Each row was made from one small tree. Brackets hold a mark, then the marks that hang from it, in alphabetical order. Every link used is in the known rows. Write each row's tree.
Known rows:
[vago [denas toma] [vara gula pagob]]: [ 29.3  -7.3  40.4  51.6   4.6  44.1  19.2  10.0 -22.1  53.9 -34.4 -21.2
 -36.0  31.8 -17.7   5.2 -24.4  47.6  46.2  47.5 -21.9 -90.4  36.6]
[gula denas]: [ 31.3  12.5 -11.2  27.1  -4.6  -0.5  79.2 -14.8 -30.4  33.9  -7.6 -24.4
   0.6  36.9 -32.9 -48.9  29.9  -8.9  26.8  68.1 -45.2 -28.6  36.4]
[vara gula toma [vago [denas lotel]]]: [ 31.9   5.1  42.5  42.3   6.2 -10.4 -23.6 -23.4 -11.3  48.0 -41.1  17.8
 -45.3  49.6  -5.5  31.9 -44.3  49.3  54.8  16.0  32.4 -43.7  12.8]
[lotel [denas toma] [vara pagob vago]]: [ 11.4  -7.8  40.0  12.3  28.7 -52.0  39.5 -25.1   3.0  -4.3  20.3  -2.8
 -35.6  61.1 -47.8  -9.6  41.0  56.5  -9.9  43.4  31.8 -20.1   1.7]
[vago [denas toma] vara]: [ 43.6  12.8  14.4  50.1  15.8  47.2  61.7  31.5  -6.7  53.0 -58.7 -45.0
 -42.4  43.5 -13.9  -3.2 -18.8  45.3  16.9  53.5 -55.8 -58.1  48.7]
[pagob [vara [gula [denas lotel]] vago]]: [ 37.4   2.2   7.6  26.5 -25.9 -32.5  39.8 -42.7 -77.5  27.0 -11.8 -12.4
  -3.5  50.3 -14.8  18.9  -8.6  19.4  56.0  36.6  16.8 -83.5  21.7]
[lotel denas [vara gula toma]]: [-11.6   2.5  36.4  40.2  18.5  13.1  39.9 -30.5  24.5  21.0  -5.2  30.1
 -17.1  65.8  24.3  -7.6 -27.8  46.2  34.8 -15.3 -26.6  26.1  30.8]
[vara gula pagob [vago denas]]: [ 24.5  -5.0  36.6  19.1 -26.0 -20.9  -2.7 -27.3 -39.9  33.7 -11.0   2.5
 -53.3  33.1 -62.8 -27.7  -2.1   9.3  52.3  77.4  48.9 -70.0  16.9]
[pagob [vara gula toma vago]]: [ 16.1 -16.1  38.7  41.7 -10.3   3.8  47.1 -38.8 -28.8  30.2 -18.1   3.4
 -25.6  49.9  14.3  18.6 -62.2  28.8  37.0  21.4  13.1 -53.9  48.1]
[denas [lotel [vara gula vago]] toma]: [ 18.1   7.5  52.2  19.1  21.7 -27.9   2.2 -59.0  -7.1  26.4 -22.5  15.4
 -10.7  59.0 -10.0  43.9  -9.6  88.8  54.5 -24.3  12.0 -71.1   0.8]
[vara pagob toma]: [ 29.7 -22.6  27.0  44.3  42.4  -1.2  38.0 -18.5  -5.4  19.9   7.2   7.7
 -27.6  19.5 -23.0 -15.6  -5.3  22.3   5.0  46.8   1.9 -39.4  20.6]
[gula [denas toma]]: [ 35.9   5.4   7.2  28.2  17.0  12.0  74.3  -7.2  -8.8  49.2 -15.0 -32.0
   6.1  44.3 -16.7 -20.5  21.9  14.8  19.2  60.4 -63.5 -30.8  31.6]
[vara [vago denas]]: [ 36.9  16.2  11.2  18.4 -17.6 -19.4  39.9  -7.6 -26.7  33.4 -37.8 -21.9
 -58.5  40.0 -58.7 -33.3   0.5   6.1  22.4  81.3  14.3 -38.5  27.0]
[lotel denas [vara toma]]: [ -1.1   8.2  17.5  31.4  36.4  -4.3  61.3 -15.6  27.2   6.2  -6.4  12.3
 -29.4  64.3   8.6 -22.2  -5.1  43.0  -1.9   7.7 -28.2  34.9  25.6]
[pagob vara]: [ 45.9  -4.5  -6.8  25.8  11.1  11.9  90.0 -10.2 -49.0  18.2 -25.4 -22.6
 -32.5  32.1 -18.0  -6.9 -25.1   1.4  13.8  52.0 -23.6 -55.8  33.6]
[vara gula]: [ 26.2  -0.6  21.9  40.1  -1.3  14.7  45.7 -30.4 -27.4  42.8  -8.5  10.9
  -8.6  27.1 -20.0  -4.3 -19.6  16.0  56.5  33.2 -22.4 -44.5  35.0]
[vara gula toma]: [ 17.1  -9.0  36.2  54.8  14.8  29.8  34.6 -32.0   1.2  48.4 -13.8  22.5
  -8.0  35.1  17.3   7.4 -43.1  28.0  48.9  12.8 -27.6 -25.6  43.2]
[denas lotel]: [ 58.8   4.8   5.4  40.9  38.9 -18.4  39.7 -13.8 -36.1  21.6 -13.8   2.6
 -19.8  20.0 -32.4  24.2   3.4  34.3  26.9  29.2  -5.1 -54.5   3.9]
[pagob [vara vago]]: [ 39.3  -3.1   8.0  20.4  -8.3 -24.6  81.2 -24.4 -54.6  11.5 -16.1 -27.5
 -36.4  38.4 -37.8  -7.1 -16.0   8.2   8.6  61.3  16.3 -63.7  35.1]
[gula [denas [lotel [vara vago]] toma]]: [ 25.1  19.0  20.9   6.6  17.5 -44.7  34.5 -42.2  -8.4  17.9 -18.1 -22.9
  -1.3  67.2 -24.7  -3.7  40.0  68.2  25.2  13.8 -13.7 -55.3   2.1]
[gula [denas [lotel [vara pagob]] toma]]: [ 31.4   0.5  16.3   4.3  44.1 -26.1  24.6 -33.4 -13.3   9.0  -3.3 -13.0
  -4.5  49.8 -28.2 -10.5  50.1  57.2  24.1  16.8 -21.4 -67.4 -14.5]
[vara gula vago]: [ 20.1   1.7  34.8  35.4 -22.2 -20.7  37.6 -43.2 -34.7  36.4  -2.0   6.5
 -12.8  32.6 -36.7  -4.4 -10.3  21.5  52.3  42.2  18.6 -54.6  37.6]
[denas [lotel vara] toma]: [ 39.0  11.0  25.0  16.8  58.4  -8.0  30.5 -29.2   4.6  16.1 -32.0  -0.4
 -16.2  51.4  -9.5  29.4   2.5  77.3  24.3 -15.4 -30.7 -51.4  -5.3]

Which tree is each row?
[  3.6   4.1  22.1  75.1 -15.7  47.1  65.9 -14.2 -13.7  52.2 -14.9 -18.0
  18.9  44.7  27.2 -24.8 -23.5  34.3  48.7  21.7 -62.5 -46.8  77.9]
[vago [vara [gula denas] toma]]
[ 37.7   4.9   6.7  44.3  -0.1  15.4  50.1  18.1 -39.4  23.6 -27.9 -35.8
 -53.3  20.7 -52.5 -38.7   3.8  18.0  16.1  77.1  -7.8 -81.4  36.4]
[vago denas [vara pagob]]
[  6.1 -14.8  29.7  72.6  -7.6  29.4  47.0 -17.5 -24.1  38.7   8.6 -12.3
  11.8  33.2   8.1 -31.2  -4.8  30.1  40.1  38.0 -31.9 -71.5  58.5]
[vago [vara [gula denas] pagob toma]]
[ 14.3  18.0   5.7  25.7  31.1  -9.4  40.4 -35.2   5.4  15.9 -20.4  -3.5
  -1.9  63.2  10.4 -22.2  13.5  49.3  27.4  -8.8 -40.3 -22.1  12.9]
[gula [denas [lotel [vara toma]]]]
[  4.7  17.1  15.0  14.0  -1.3 -47.6  64.6 -28.3  -7.0  -5.3   4.9  -5.5
 -35.0  64.3 -44.0 -33.8  28.4  35.4   0.6  40.3  17.6   4.3  23.0]
[lotel denas [vara vago]]
[ 18.4   6.0  36.8  -8.6  10.8 -25.2  12.7 -24.5   4.5  13.3 -29.5 -22.5
 -61.3  58.4 -56.8 -39.9  20.8  48.9  12.8  50.5  19.8 -60.7   0.8]
[lotel [vara pagob [vago [denas toma]]]]
[ 27.0  -0.5  25.4  52.0 -17.5  31.2  24.6   2.8 -43.7  37.3 -26.3 -15.6
 -43.7  23.4 -33.7 -24.6 -16.3  22.4  52.0  59.0  -3.9 -89.8  41.4]
[vago denas [vara gula pagob]]
[ 31.9  -5.1  46.9   9.6  46.0 -57.2   4.1 -42.8 -10.2  -3.5  -1.6   2.1
 -31.0  44.8 -48.2  18.8  30.8  82.3  11.8  10.5  39.8 -86.9 -17.8]
[denas [lotel [vara pagob vago]] toma]
[ 27.9 -18.4  28.3  50.3  23.8  -7.5  -2.3 -37.5 -26.8  36.7  11.6  24.5
   6.9  31.9  -0.7  12.0   4.4  32.5  50.3  20.7   3.5 -57.5   4.0]
[vara [gula [denas lotel]] pagob toma]
[ 22.2   3.9  20.3  82.9   7.8  24.7  37.6 -15.4 -25.7  47.8 -17.9  -4.4
  19.4  41.0  29.5  20.7 -24.3  56.1  53.0  -1.7 -43.4 -65.5  49.2]
[vago [vara [gula [denas lotel]] toma]]
[ -9.2  -6.8  40.3  16.8 -10.3 -50.9  23.8 -48.1 -23.2  -5.1  28.5  22.2
 -29.9  53.1 -49.8 -27.2  25.7  35.5  30.9  36.9  52.3 -27.8  13.9]
[lotel denas [vara gula pagob vago]]
[ 23.4 -16.9  28.6  70.2  29.7  15.8  58.9   0.6 -14.7  18.3   2.0 -15.3
 -22.4  18.3 -10.8 -13.6 -10.1  43.6   0.6  40.7 -11.7 -71.6  47.0]
[vago [vara pagob toma]]
[ 16.8  10.7  19.8  19.0  41.2  -1.4  65.8  -8.5  18.6  15.8 -10.9  -3.8
 -23.1  63.5  -5.4  -1.9  13.8  51.1  -1.1  18.1 -39.5  12.5  15.6]
[lotel [denas toma] vara]
[ 22.5   6.8  21.8  30.3  52.5 -10.0  27.6 -34.0  11.3   7.8 -28.1  15.4
 -22.4  51.3   7.0   7.8 -13.8  66.9  24.8 -27.3 -17.1 -32.2   7.7]
[denas [lotel [vara toma]]]
[ 32.1   0.6  17.5  22.1  -3.9   3.8  47.7  -1.1 -20.9  28.6 -53.5 -25.6
 -69.6  58.7  -9.5 -16.3 -49.4  13.3   5.2  60.1  11.3 -36.3  35.4]
[pagob [vara toma [vago denas]]]
[ 41.9  10.2  24.9  17.1   5.7  -5.0  32.5  -0.4  -1.6  48.5 -44.7 -29.1
 -51.1  49.8 -42.7  -5.1  -6.1  31.9  16.3  67.6  -4.4 -39.5  23.8]
[vara [vago [denas toma]]]
[ 24.5   4.5  39.1  23.6  38.7   6.4   9.8 -45.4   0.3  30.4 -29.9  19.6
  -4.7  53.2   7.6  44.5 -18.9  81.0  62.4 -33.9 -26.9 -60.9   2.2]
[denas [lotel [vara gula]] toma]
[ 24.1 -10.2  49.3  20.5  47.8 -10.6 -10.0 -47.8 -11.0  16.8  -6.8  23.2
 -13.6  39.5 -13.4  35.4   0.6  77.4  54.3 -18.3   3.2 -83.3 -14.3]
[denas [lotel [vara gula pagob]] toma]
[ 31.2  12.0  37.0  13.4  39.6 -41.9  23.6 -41.9  -1.3  12.4 -23.4  -5.6
 -22.4  56.3 -26.2  27.0  12.2  84.6  19.1  -5.2  10.1 -64.6  -0.5]
[denas [lotel [vara vago]] toma]
[ 26.5   8.2  25.9  31.4   2.5  -6.2  27.5  -5.2   6.4  40.5 -40.0 -12.2
 -59.6  52.4 -27.3 -24.9 -20.5  21.1  15.5  58.3   7.4 -17.2  32.9]
[vara toma [vago denas]]
[ 18.5   6.0  20.2  60.8 -11.7  45.2  71.1  -8.0 -22.2  62.0 -17.0 -33.4
  26.0  42.2  11.7  -3.2  -5.6  43.7  49.7  33.2 -74.4 -68.6  65.2]
[vago [vara [gula [denas toma]]]]
[-15.1  11.8  22.6  23.4  -6.9  23.9  45.8 -51.1  12.0  33.8 -17.8   5.5
  10.4  68.7  23.4 -50.8  -7.9  32.6  59.8  -3.8 -57.7 -16.4  43.7]
[lotel [vara [gula denas] toma]]
[-11.2   4.1  29.2   4.0 -35.6 -39.2  29.0 -70.0 -32.4   7.7  18.3  -5.4
  -3.6  53.7 -48.4 -70.6  43.2  21.0  55.3  42.1  19.7 -69.3  24.8]
[lotel [vara [gula denas] pagob vago]]
[ 27.6   0.0  22.5  54.1  16.8   6.5  16.7 -31.4 -17.1  50.2  -9.1  16.7
  13.6  42.6  19.0  17.0 -14.7  32.6  60.3   6.0 -28.8 -33.3  21.6]
[vara [gula [denas lotel]] toma]
[ 20.5  -6.0  33.3  30.1 -21.3  18.1  24.5 -18.3 -26.3  42.7 -51.8  -6.1
 -58.3  61.4   9.0   1.0 -69.7  17.0  42.9  39.4  12.9 -44.9  41.1]
[pagob [vara gula toma [vago denas]]]
[ 60.6  12.7  16.6  54.9  38.0  26.5  32.8  29.3 -20.3  46.6 -60.7 -34.1
 -39.9  39.6 -10.3  39.5 -17.5  68.5  22.8  29.3 -34.0 -74.8  23.1]
[vago [denas lotel toma] vara]
[ 41.3  13.4  26.5  28.5 -11.7 -25.8 -13.1 -24.1 -41.3  41.5 -40.1   9.7
 -45.2  41.5 -38.9  24.1 -19.1  34.1  64.5  38.4  39.0 -64.5   6.9]
[vara gula [vago [denas lotel]]]
[ 26.5  -6.7  23.3  22.7 -24.4   3.9  62.6 -32.7 -44.2  46.3 -17.8 -28.3
   2.1  61.1  -0.8   5.9 -16.9  20.6  44.3  48.0 -19.8 -64.8  41.4]
[pagob [vara [gula [denas toma]] vago]]
[  8.0  19.8  18.7  20.5  12.4 -44.2  30.3 -48.8   0.9   7.9 -13.1  -4.9
  -8.4  69.4 -10.7 -23.9  21.3  55.5  21.8   1.0   0.3 -36.1  15.6]
[gula [denas [lotel [vara toma vago]]]]
[  3.1  -5.1  31.9  13.0   3.5  -5.6  25.4 -55.0 -20.5   6.3   3.7  16.5
 -19.0  36.9 -33.5 -36.9   6.0  29.2  56.1  16.8   1.1 -67.1  14.8]
[lotel [vara gula pagob]]
[ 23.4   6.6  25.0   5.4  12.6 -10.0 -25.5 -35.8 -30.0  12.3 -31.9  19.1
 -51.8  45.4 -36.9 -11.4  -3.1  42.9  67.1   7.8  19.4 -73.4 -15.6]
[vago [denas [lotel [vara gula pagob]]]]
[ 12.6 -24.5  44.0  77.4  11.1  32.3  34.8 -17.3 -18.8  30.6   2.7   4.7
  -9.4  21.2   5.1  -0.7 -33.6  48.5  34.6  21.3  -8.5 -78.6  53.6]
[vago [vara gula pagob toma]]
[ 11.2  -6.4  36.7  79.8   3.8  45.6  56.4 -13.2  -9.5  47.3 -17.7  -0.2
  -0.4  31.9  26.3   6.3 -49.7  49.6  43.4   4.8 -41.1 -56.9  70.8]
[vago [vara gula toma]]
[ 31.4  20.2   8.6  10.8  40.8 -10.2  43.1 -30.9  -1.8  22.8 -26.6 -18.2
   2.6  63.4  -7.3  -2.3  30.0  58.8  29.6   1.8 -52.3 -44.9   2.1]
[gula [denas [lotel vara] toma]]
